What can hang from each mark:
lika: kanop pusod
pusod: lika lusita
lusita: bopo patez pusod
bopo: kanop muvu vevi
kanop: muvu
vevi: bopo

Known rows, with every way that one mark hangs from another:
(pusod (lika (kanop muvu)) lusita): [-1.56 -2.03  3.61  0.82  1.93 -2.19 -0.31  1.36  0.88  1.60 -1.13  4.98
 -4.90  3.64  0.18 -2.92  0.17 -1.09]
(pusod (lusita bopo patez)): [ 0.72  0.79  1.73 -0.27 -4.87 -1.16 -3.42 -0.43 -2.54  1.08 -2.73  3.73
 -3.39  0.31  2.93  2.17 -0.11 -0.75]
(vevi (bopo kanop muvu)): [-0.18  1.44  0.54 -7.40 -2.53 -6.86 -0.41 -2.36 -1.01  2.96 -3.54 -3.58
 -2.40 -8.09 -1.30 -5.25 -6.72  0.34]
(lika kanop pusod): [-0.66 -1.87  0.86 -1.61 -2.95 -5.60 -0.77 -3.47 -1.85 -0.69 -4.85  1.16
 -0.29 -1.25  3.69 -1.90 -0.07 -0.04]
(lusita (bopo vevi) patez): [ 1.78 -1.96 -0.01 -0.18 -3.80 -0.27 -3.20  0.56 -2.98  0.14 -2.44 -2.58
  0.04 -1.38  4.42 -1.07  1.03  0.10]
(pusod lika): [-1.63 -0.63 -1.18 -1.69 -1.15 -2.15 -1.37  2.16 -1.08  1.52 -0.27  1.43
 -3.45 -2.89 -0.93 -4.24 -2.40  1.72]
(lusita bopo patez): [-0.67  0.49 -1.07 -0.46 -4.10 -2.40 -3.57  0.37 -3.26 -0.71 -2.74 -0.72
 -2.56 -1.69  3.47  1.30  0.01 -0.46]
(lusita bopo (pusod lika)): [-1.90 -0.34 -0.56  0.13  0.28  3.20 -3.07  4.35 -5.18  0.85 -2.23  1.56
  1.05 -1.41 -2.57 -0.91 -2.37  1.24]
(lusita (bopo kanop muvu) patez pusod): [-2.20  1.93 -1.39 -3.37 -2.77 -0.46 -2.86 -3.12 -5.98  0.13 -5.68 -4.37
 -2.41 -4.40  2.22 -0.79 -1.70 -1.13]
(vevi bopo): [ 0.01  0.72  1.44 -3.08 -0.58 -6.88 -1.66  2.86  1.66  3.23 -2.05  1.70
 -0.57 -4.72 -0.11 -2.38 -2.15  1.24]
(lusita (bopo kanop vevi) (pusod lika)): [-0.21 -2.51  0.62 -2.64  0.46  6.24 -2.57  1.40 -3.97  1.58 -2.46 -3.52
  1.02 -2.71 -0.24 -4.64 -1.52  2.30]
(lika (kanop muvu) pusod): [-0.74 -2.25  0.61 -1.21  1.38 -5.83 -0.09 -2.30 -0.65 -2.29 -5.90 -0.57
 -0.95 -0.64  3.42 -1.87  3.58 -1.44]
(lusita (bopo muvu)): [ 1.02 -0.06 -0.84 -2.06 -5.71 -4.47 -2.19 -1.27 -8.10 -0.36 -4.66 -2.65
  0.97 -3.29 -2.59 -0.63 -6.62 -0.03]
(lusita bopo pusod): [-1.42 -0.26  0.73 -0.25 -0.23 -1.19 -3.97  2.78 -4.67  0.14 -4.75  0.32
  2.28 -2.28 -0.45  1.93 -0.61  0.82]
(bopo kanop muvu): [-0.88  0.30 -1.12 -6.30 -3.95 -6.24 -1.10 -4.00 -4.01  1.04 -4.96 -5.07
 -3.54 -6.17 -0.08 -4.38 -5.15  0.49]
(vevi (bopo (kanop muvu))): [-1.22  0.49  1.24 -6.12  3.84 -5.36 -0.91  0.64  3.32  1.09 -3.17 -3.57
 -3.95 -6.36  0.59 -3.59  1.14  0.13]
(lusita (bopo kanop) patez): [-1.55  0.63 -1.21 -3.39 -4.21 -0.54 -3.42 -2.79 -2.52 -0.65 -3.29 -4.19
 -5.22 -4.07  4.03  0.12  0.20  0.07]
(lusita (bopo kanop)): [-0.68 -0.73 -0.11 -4.12 -3.91 -1.03 -3.28 -1.92 -4.02 -0.42 -4.16 -4.54
 -2.45 -4.75  0.65 -0.35 -3.01  1.22]
(lika (kanop muvu) (pusod (lusita patez))): [-0.30 -0.85  2.61 -0.37  0.35 -4.51 -0.14 -3.59  1.35 -0.61 -5.43  4.53
 -4.71  2.45  6.83 -0.61  6.15 -2.92]
(lusita bopo patez pusod): [-1.99  1.22 -0.40  0.63 -0.52 -0.31 -4.10  1.93 -3.30 -0.18 -4.45  0.84
 -0.34 -1.72  3.15  2.38  2.49 -0.75]
(bopo kanop muvu vevi): [ 1.86 -2.21  0.38 -6.07 -4.05 -4.28 -0.62 -4.47 -3.36  1.73 -4.15 -6.78
 -1.24 -5.83  1.11 -6.66 -4.11  1.12]
(lika pusod): [ 0.39 -0.71 -1.17 -3.78 -2.98 -4.87 -1.14 -1.74 -2.14 -0.30 -4.70  0.92
 -0.04 -4.71  2.05 -2.55  0.67  0.99]

Rows:
[-4.10 -0.14  0.22  2.99  0.49  2.78 -2.79  2.47 -3.14 -0.11 -1.41  2.63
 -1.86  2.02  2.81 -0.16 -0.08 -0.94]
(lusita bopo patez (pusod (lika kanop)))
[ 0.99 -2.98  0.78 -4.86  2.24 -2.92 -1.09 -1.38  0.77  0.00 -4.18 -7.01
 -2.35 -4.11  2.72 -5.06  3.29  0.94]
(bopo (kanop muvu) vevi)
[-1.99 -0.66  2.48  1.77  1.89 -1.55 -0.42  0.57  2.33  1.14 -0.60  4.94
 -7.55  4.09  3.89 -2.69  2.87 -2.50]
(pusod (lika (kanop muvu)) (lusita patez))
[ 2.33 -1.45  3.21 -3.08 -4.96  2.40 -3.21 -3.59 -0.99  2.03 -3.22 -1.39
 -3.32 -0.78  4.95 -1.88  0.86  0.12]
(pusod (lusita (bopo kanop vevi) patez))
[ 1.79  0.08  2.13 -5.12 -6.90 -2.16 -2.30 -5.25 -6.21  1.39 -5.44 -1.45
 -2.75 -2.71 -2.16 -1.37 -6.71 -0.23]
(pusod (lusita (bopo kanop muvu)))
[-2.75 -2.20  0.54  0.50  2.78 -3.26 -0.40  1.80 -0.23 -0.19 -1.11 -0.18
 -4.30  1.11  0.65 -3.79  0.22 -0.64]
(pusod (lika (kanop muvu)))
[ 1.06  0.79  0.72 -2.71 -3.77 -3.52 -1.47 -3.54  0.14  1.17 -4.22  5.84
 -3.42 -1.87  5.38 -1.21  3.29 -0.75]
(lika (pusod (lusita patez)))
[ 0.96 -1.63  3.83 -1.38 -4.07 -5.06 -0.62 -4.14 -0.96  1.11 -5.40  5.91
 -0.96  1.18  2.94 -1.26 -0.44 -0.47]
(lika kanop (pusod lusita))
[ 2.57 -1.78  2.05  0.30 -3.98  4.39 -2.37  0.93 -2.12  2.52 -0.08  3.73
 -2.61  1.81  2.02 -3.38 -0.62  0.32]
(pusod lika (lusita (bopo vevi) patez))
[ 0.10  0.40  0.54  0.26 -3.88  2.48 -2.67  1.12 -2.35  1.97 -0.44  5.81
 -5.03  1.19  0.92 -0.86 -1.80 -0.51]
(pusod lika (lusita bopo patez))
[-3.65  1.22 -1.67 -0.05  2.02  0.30 -2.20  3.25  0.06  2.24 -0.91  3.01
 -3.45 -2.45  2.60 -3.15  2.25  0.23]
(lusita patez (pusod lika))
[-0.47  0.77  1.65 -3.17 -0.65  0.21 -2.84 -2.79 -0.65 -0.52 -4.25 -1.39
 -6.74 -0.60  3.82  0.87  3.77 -1.81]
(pusod (lusita (bopo (kanop muvu)) patez))
[ 1.37 -0.57  0.07 -0.42 -2.49 -0.21 -2.45  0.05 -5.93  0.50 -5.05 -2.63
  2.66 -2.25  2.49 -2.26 -0.42 -0.97]
(lusita (bopo muvu vevi) patez pusod)
[ 0.69 -1.99  3.76 -1.09  0.76 -5.22  0.10 -3.20 -0.11 -0.63 -6.12  4.22
 -1.98  1.85  3.03 -0.93  3.07 -1.68]
(lika (kanop muvu) (pusod lusita))
[ 3.45 -1.67  3.23 -0.27 -4.99  0.25 -3.48 -0.23 -1.79  1.74 -2.85  2.01
 -0.63  1.22  3.93 -0.42  1.06 -0.15]
(pusod (lusita (bopo vevi) patez))
[-0.97 -1.71  3.76  0.66 -2.17 -2.15 -0.98  0.22 -0.20  2.90 -0.30  6.63
 -4.20  3.07  0.34 -3.15 -3.64  0.04]
(pusod (lika kanop) lusita)
[ 4.38 -3.13  2.87 -5.82 -6.14  2.51 -1.85 -5.60 -3.89  0.74 -5.93 -0.26
  1.06 -2.50  1.79 -3.13 -0.21  1.22]
(lika (pusod (lusita (bopo kanop vevi))))
[-1.06  0.92  0.58 -0.58 -1.92 -0.49 -1.55  0.83  0.79  3.40  0.29  6.40
 -6.38 -0.12  2.31 -3.36 -0.41 -0.06]
(pusod lika (lusita patez))
[ 1.09  0.50  0.57 -5.12 -6.26  1.36 -2.29 -6.43 -2.59 -0.26 -5.84  1.55
 -4.36 -2.75  4.71 -0.13  1.63 -0.61]
(lika (pusod (lusita (bopo kanop) patez)))
[-1.14 -0.57  2.69  2.11 -4.40  1.85 -2.22 -0.20 -2.33  1.51 -0.78  5.93
 -4.97  4.55  2.43 -0.33 -2.27 -1.58]
(pusod (lika kanop) (lusita bopo patez))
[-0.67  1.05 -2.01 -4.71 -6.31 -2.17 -2.14 -4.76 -5.68 -0.60 -4.39 -6.05
 -4.57 -4.83  1.96 -1.47 -3.56 -1.11]
(lusita (bopo kanop muvu) patez)
[ 0.79 -0.77  1.62 -0.68 -3.86  1.85 -2.42  1.74 -3.92  2.06 -1.31  5.23
 -2.26  0.74 -2.82 -1.19 -4.56  1.03]
(pusod lika (lusita bopo))
[-5.05 -0.39  0.20  2.31  6.33 -0.67 -0.87  3.04  1.25 -0.01 -1.79  1.61
 -4.55  1.89  4.45 -2.42  5.49 -2.13]
(lusita patez (pusod (lika (kanop muvu))))
[ 0.90 -2.52  1.75 -0.09  0.22  0.90 -3.62  2.73 -4.36  0.81 -4.60 -1.24
  4.85 -1.53  0.38 -0.68  0.34  1.27]
(lusita (bopo vevi) pusod)
[ 3.32 -2.93  2.89 -0.40 -3.73  3.72 -2.09  1.83 -3.69  2.56 -0.78  3.50
  0.25  1.50 -1.56 -3.88 -3.42  1.49]
(pusod lika (lusita (bopo vevi)))
[-4.39 -1.76  1.09  1.44  6.84 -1.35 -0.71  3.88 -0.12  0.32 -2.67  1.33
 -1.90  1.59  0.44 -2.69  1.87 -1.11]
(lusita (pusod (lika (kanop muvu))))
[-2.27 -0.94  0.82  0.99 -1.55  0.44 -1.45  0.95 -8.28  0.53 -3.44  0.78
  1.46  1.24 -2.95 -2.03 -6.86 -0.90]
(lusita (bopo muvu) (pusod (lika kanop)))
